Each row was made from one path, in order. Every step used is in the known rows, and no mark comes twice. Write each row's path.
(in the rows, 128 means zero)
Known rows:
favo rigov sifo nuvu fira: [112 139 131 108 146 112  91 136 114 117 132 143 125 137 133 134 131 129
 127 106 115 140 128  68 132 114 116 135 126 106 132 128 126 131 120]
favo rigov sifo nuvu fira fevas roze: [108 149 117 112 124 126  83 126 141 113 131 135 128 136 131 150 137 127
 128 128 126 130 126  59 149 119 120 122 135 159 117 137 116 117 132]
favo rigov: [131 114 131 125 145 121 111 124 104 130 143 135 134 122 130 127 128 121
 129 128 133 113 124 104 136 125 123 136 121  88 142 126 136 149 112]
livap fakav: [141 121 132 126 146 124 121 128 107 123 125 138 136 142 130 126 113 125
 133 118 122 113 127 128 146 126 126 132 120  81 110 136 117 126 111]
fakav livap fekep: [131 109 125 144 129 117 145 133 106  97 134 147 128 142 122 124 112 109
 127 119 121 119 122 174 138 122 128 134 129  65  90 127 134 152 104]
fekep livap fakav nuvu voma: [143 130 120 128 146 116 102 136 122 114 130 147 124 157 122 120 122 145
 135 114 111 134 110 185 150 119 116 121 114 100  78 139 139 104 114]
soka disuse roze fevas: [133 119 132 158 132 151 109 121 128 144 143 138 140 128 139 121 117 116
 135 127 151 105 135  16 156 138 139 136 144  93 113 125 145 143 132]
roze fevas fira nuvu sifo rigov voma: [133 126 142 115 105 141 172 150 130 149 124 104 127 108 124 123 142 134
 121 130 126 144 124  97  89 120 125 119 141 175 136 113 151 124 165]
nuvu sifo: [126 115 131 132 123 124 143 131 111 125 129 132 128 133 122 118 117 117
 130 124 129 118 126 155 133 134 125 130 124  97 143 113 122 132 116]
livap fekep: [121 113 126 141 128 124 136 126 108 105 136 141 129 132 126 122 115 106
 125 125 129 116 120 130 142 130 125 134 122  69 119 129 127 146 110]
fekep livap sifo rigov voma: [ 79 135 134  98 130 113 106 138  94 116 153 139 126 124 127 155 116 142
 125  96 114 138 119 149 126 105 118 124 117 102 132 121 158 164 143]
fevas fira: [144 126 129 148 144 136 143 128 119 125 132 123 132 129 132 115 125 120
 130 139 133 122 124 104 125 137 134 132 129 122 152 142 118 137 121]
soka disuse roze fevas fira nuvu sifo: [147 120 133 165 121 163 130 137 147 140 123 114 133 130 130 118 127 116
 134 139 147 124 127  56 106 146 139 123 156 142 109 126 145 122 144]
sifo nuvu voma rigov favo: [109 134 128  98 130 110 117 106 120 121 130 129 127 105 129 137 128 144
 123 114 123 131 152 225 144 124 123 141 116 130 154  98 129 136 103]
voma fevas fira: [149 131 131 153 132 129 143 116 128 130 126 117 131 126 135 121 131 122
 127 148 137 128 133 134 129 138 141 128 125 130 138 152 114 156 136]
sifo rigov favo: [114 126 133 107 131 115 119 109 102 127 139 125 136 103 127 144 117 128
 122 111 121 119 141 192 131 123 121 140 119 105 146 124 148 161 114]
fira nuvu sifo rigov voma fevas roze: [ 96 124 130 114  78 126 156 126 125 149 122 116 138 114 121 141 131 129
 120 134 132 131 140 157 124 121 131 120 131 176 115 120 143 152 154]
soka disuse: [130 122 126 147 137 135 114 125 116 129 137 138 132 125 132 109 114 114
 134 131 141 108 133  97 150 139 134 141 135  92 147 131 138 148 111]
rigov favo: [133 120 130 128 142 120 115 103 107 122 138 129 138 119 130 134 118 125
 124 124 128 112 136 172 135 136 124 139 122  94 150 132 125 150 103]
nuvu voma: [133 120 119 132 125 128 126 130 131 134 136 136 128 128 125 112 128 127
 129 132 137 121 124 138 144 135 129 139 124 110 151 119 133 114 117]
fevas fira nuvu: [152 120 130 145 146 141 150 129 135 134 121 115 130 131 131 116 130 119
 130 145 132 123 123  96  98 141 135 127 133 137 145 149 113 124 122]
disuse roze fevas fira nuvu voma: [155 120 125 154 125 159 134 133 166 154 129 116 132 131 132 120 142 129
 130 145 143 132 120  53 108 143 139 127 144 158 114 131 134  99 146]
voma rigov sifo nuvu fira fevas: [115 150 126 110 134 124 116 117 144 124 116 134 114 123 130 149 129 127
 128 128 120 133 140  57 127 121 125 127 131 147 151 116  93 124 129]
fira fevas roze: [129 127 117 141 119 142 130 113 140 125 134 127 136 128 129 135 127 115
 132 149 143 100 127  99 156 138 134 125 132 142 131 139 106 122 126]
fekep livap sifo nuvu voma fevas fira: [114 155 128 125 129 110 105 136 137  97 133 130 114 145 135 138 134 152
 130 113 120 159 123 252 132 121 130 115 114 134 109 146 137 131 149]
sifo nuvu fira fevas roze: [122 147 116 130 121 139 137 117 154 118 120 138 129 148 133 127 133 129
 133 136 133 125 131 107 159 132 133 123 134 152 113 149  96 107 126]
fekep livap fakav nuvu fira fevas roze: [142 144 111 143 141 135  99 116 144 106 121 142 129 166 123 136 125 138
 137 136 114 126 108 127 156 125 123 107 129 140  57 166 101 102 122]
soka disuse roze fevas fira nuvu: [152 122 132 169 136 165 123 128 149 147 129 117 137 130 139 118 128 117
 134 143 150 119 128   8 115 146 143 127 155 138 111 143 140 131 141]
disuse soka: [128 114 127 147 141 125 128 133 117 132 137 145 135 124 134 112 117 110
 131 118 143 111 126 103 145 138 137 136 130  95 126 123 137 126 103]
sifo nuvu voma fevas: [129 139 125 122 114 111 142 124 141 130 124 137 125 136 135 116 137 137
 128 125 132 137 141 187 156 126 133 133 116 122 122 131 129 127 132]
rigov voma: [126 122 128 127 132 128 144 128 110 143 139 138 138 126 131 119 123 127
 126 129 133 119 128  69 139 126 129 138 128 106 155 124 128 145 123]
fira nuvu: [142 112 132 136 143 132 142 124 128 137 125 128 131 135 129 119 124 118
 130 138 132 111 126  95 112 135 132 130 127 109 139 139 113 124 116]
favo rigov sifo nuvu voma: [109 136 125  98 129 107  89 143 120 118 139 140 125 127 130 134 137 133
 126 105 121 137 128 117 142 113 114 137 122 115 138 109 151 114 124]
voma rigov sifo nuvu fira fevas roze: [ 93 152 121 115 119 131 111 113 141 118 120 131 123 128 129 153 126 126
 128 134 125 126 141  58 148 123 127 123 133 176 135 118  85 118 130]
livap fakav nuvu fira: [153 130 123 139 146 126 127 131 124 130 109 148 131 157 127 108 124 136
 135 120 109 131 122 132 142 123 123 129 127  98  75 154 111 104 103]
fekep livap fakav: [132 126 134 126 162 119  99 122 102 104 137 140 131 153 128 138 108 128
 134 112 115 120 113 132 145 122 122 120 113  74 108 139 117 142 116]
voma rigov: [118 115 135 127 139 126 133 111 105 134 131 130 129 113 128 130 117 120
 127 134 133 110 139 103 135 128 131 135 120 111 159 106 108 151 110]
nuvu fira fevas: [152 134 116 142 136 140 129 116 155 133 122 134 123 135 126 123 132 121
 131 147 135 122 121  75 130 138 133 130 135 119 142 144 102 117 123]

Which path is each row?
[118 118 135 118 141 119 110  91 101 130 133 123 134 100 128 144 115 126
 122 132 127 110 147 168 130 131 126 138 120 109 165 107 113 165 100]
voma rigov favo
[155 118 137 159 139 158 145 126 148 149 129 115 138 135 138 125 133 122
 131 141 142 121 124  19 104 140 140 121 144 140 108 144 119 121 144]
disuse roze fevas fira nuvu
[108 132 137 102 144 108 102 137 102 115 137 139 129 131 136 142 127 125
 127 105 120 126 133  87 138 112 115 133 120  98 134 120 136 142 122]
favo rigov sifo nuvu
[141 120 144 123 115 139 166 144 133 136 119 102 122 115 123 126 137 126
 125 131 125 136 122 133  90 126 127 116 136 162 127 120 140 117 158]
roze fevas fira nuvu sifo rigov
[153 124 120 165 123 165 112 135 168 151 131 118 131 125 133 111 138 126
 133 145 152 127 125  38 117 149 143 132 156 156 116 132 155 108 144]
soka disuse roze fevas fira nuvu voma
[ 86 130 129 115  76 120 151 125 108 140 133 124 140 109 123 140 125 130
 121 127 133 131 142 167 152 118 130 126 126 162 122 111 146 164 151]
nuvu sifo rigov voma fevas roze
[139 121 124 133 132 139 134 125 146 141 119 110 122 109 122 120 137 129
 126 153 134 131 129 125  97 140 136 132 131 173 161 113 120 114 122]
fevas fira nuvu voma rigov
[158 125 138 148 139 141 144 129 126 133 134 116 131 125 136 112 133 125
 129 143 136 121 123  75 127 135 134 126 134 129 137 135 117 123 142]
roze fevas fira
[139 148 124 133 120 121 150 130 148 124 120 124 124 133 136 112 143 139
 128 134 133 149 137 189 141 131 137 130 122 150 129 141 130 126 141]
sifo nuvu voma fevas fira
[127 127 126 127 129 133 109 129 142 139 122 109 120 107 121 135 134 125
 122 146 128 136 130  82  92 135 128 131 133 180 170 107 119 109 130]
fevas fira nuvu voma rigov sifo
[106 136 125 105 121 115 124 148 128 113 131 146 121 139 132 125 129 144
 132  98 122 137 130 221 144 121 123 133 118 104 118 123 138  98 122]
livap sifo nuvu voma
[128 124 135 114 120 128 141 124 122 121 119 101 128 105 119 141 127 128
 120 121 118 139 133 231  84 131 121 126 130 156 144 126 148 140 126]
fevas fira nuvu sifo rigov favo
[151 126 130 135 130 129 132 124 133 151 128 111 135 110 134 130 149 132
 121 154 136 137 127  80  95 128 133 125 133 158 138 147 139 158 147]
favo rigov voma fevas fira nuvu
[161 116 141 143 124 144 161 140 139 133 120 106 125 129 127 114 136 123
 128 142 132 129 118 117  93 140 130 115 139 148 129 125 118 103 145]
roze fevas fira nuvu sifo
[115 114 136 112 115 126 156 137 122 137 118 120 124 120 119 132 123 119
 126 117 123 126 129 167 104 125 124 125 124 125 133 114 141 130 129]
fira nuvu sifo rigov
[131 120 116 144 101 131 126 114 155 143 126 122 135 129 126 124 137 126
 126 156 145 120 132 159 140 144 140 126 129 164 115 138 117 115 134]
fira nuvu voma fevas roze
[143 124 143 116 116 132 145 126 128 126 123  94 127 101 123 141 136 132
 119 126 119 138 131 201  86 129 120 120 136 162 132 121 146 129 147]
roze fevas fira nuvu sifo rigov favo
[136 108 133 131 126 130 151 132 125 132 120 124 126 136 121 119 125 116
 129 129 130 119 124 146 106 137 127 125 128 113 136 121 118 119 119]
fira nuvu sifo
[106 119 136 112 112 120 151 135 105 126 128 128 127 119 119 130 116 120
 127 111 125 126 131 175 131 121 122 130 120 109 139 107 147 146 127]
nuvu sifo rigov
[104 126 132 108 119 125 148 132 104 146 140 134 135 110 128 128 123 130
 123 116 127 126 134  88 135 113 125 138 125 118 152 118 152 159 133]
sifo rigov voma
[122 133 124 114 127 120 142 136 133 121 129 143 125 138 132 111 132 135
 131 114 129 132 132 163 153 126 128 137 119 112 135 122 133 109 116]
sifo nuvu voma
[133 127 137 130 108 127 164 130 136 136 110 102 123 114 122 132 135 123
 123 136 128 144 134 192  91 131 133 119 127 163 126 136 139 146 152]
voma fevas fira nuvu sifo rigov
[145 135 125 139 163 121 105 128 117 111 120 150 125 170 125 119 117 140
 135 114 104 138 110 136 139 120 119 119 119  90  72 157 114 119 110]
fekep livap fakav nuvu fira
[132 134 111 147 121 147 121 111 153 128 128 132 131 137 126 128 131 120
 131 154 141 114 122  81 150 141 135 125 139 150 127 146  96 115 124]
nuvu fira fevas roze
[154 123 119 142 131 140 138 136 153 138 123 116 125 128 124 109 140 128
 128 148 134 134 117 129 102 144 134 131 134 156 149 138 129  99 125]
fevas fira nuvu voma
[132 147 122 118 130 120 136 143 148 105 116 148 115 156 129 140 130 141
 135 111 114 141 129 201 127 114 130 122 136 111  85 144 114 106 126]
fakav livap sifo nuvu fira fevas
[115 119 126 115 126 124 104 126 135 146 126 122 122 111 120 141 129 122
 123 137 127 124 133  82 105 130 125 134 128 152 164  95 119 110 123]
fira nuvu voma rigov sifo
[ 98 123 133 103 104 121 155 141 102 138 134 131 130 110 121 129 123 128
 123 110 124 133 131 137 128 114 120 134 126 120 149 100 155 151 136]
nuvu sifo rigov voma
[153 120 132 136 128 144 139 127 153 148 123 104 121 106 126 118 146 134
 125 158 136 131 126  96  99 137 135 124 137 181 148 106 117 102 143]
roze fevas fira nuvu voma rigov
[113 133 126 113 143 107  74 129 110 115 130 140 120 137 118 148 116 142
 129 113 103 135 122 140 138 110 112 121 114 125 100 107 129 111 118]
fekep livap fakav nuvu voma rigov sifo
[150 134 119 150 118 128 133 124 146 136 127 119 127 121 129 114 140 131
 126 151 141 138 129 164 132 141 139 133 127 148 143 140 130 133 137]
nuvu voma fevas fira
[114 155 124 116 147 122 103 130 146  95 129 144 111 156 133 150 128 142
 134 108 114 143 114 166 129 118 123 112 121 108 110 150 110 118 134]
fekep livap sifo nuvu fira fevas
[143 119 131 128 127 120 147 142 107 122 110 140 130 151 121 114 118 130
 134 112 111 123 125 203 141 121 117 124 122  92  74 129 125 107 108]
livap fakav nuvu sifo
[127 148 126 117 122 107  94 137 135 121 131 122 123 120 135 137 148 138
 123 124 126 154 133 141 130 121 124 131 124 155 133 131 148 135 147]
favo rigov sifo nuvu voma fevas fira
[ 95 155 119 121 131 129  94 125 143  88 133 143 119 160 132 152 125 141
 135 114 120 137 116 166 149 121 126 108 125 138  94 152 103 114 134]
fekep livap sifo nuvu fira fevas roze
[131 133 133 125 115 130 159 126 134 154 121 108 132 107 132 131 140 133
 120 142 129 143 136 102  96 122 137 125 132 173 138 146 145 158 158]
sifo rigov voma fevas fira nuvu
[104 123 125 116 123 119  96 124 119 133 136 130 123 105 121 139 123 124
 123 131 128 124 134  92 133 128 124 139 124 135 170  88 124 122 121]
nuvu voma rigov sifo
[107 124 130 109 101 118 173 146 103 144 126 136 129 119 119 120 129 136
 124 111 116 136 133 157 131 108 116 130 128 131 117 112 160 138 131]
fakav nuvu sifo rigov voma
[ 95 141 127 105 136 109  97 144 122  96 142 147 116 151 131 138 123 148
 132  93 116 144 118 224 143 115 120 122 111  98 116 126 141 115 126]
fekep livap sifo nuvu voma
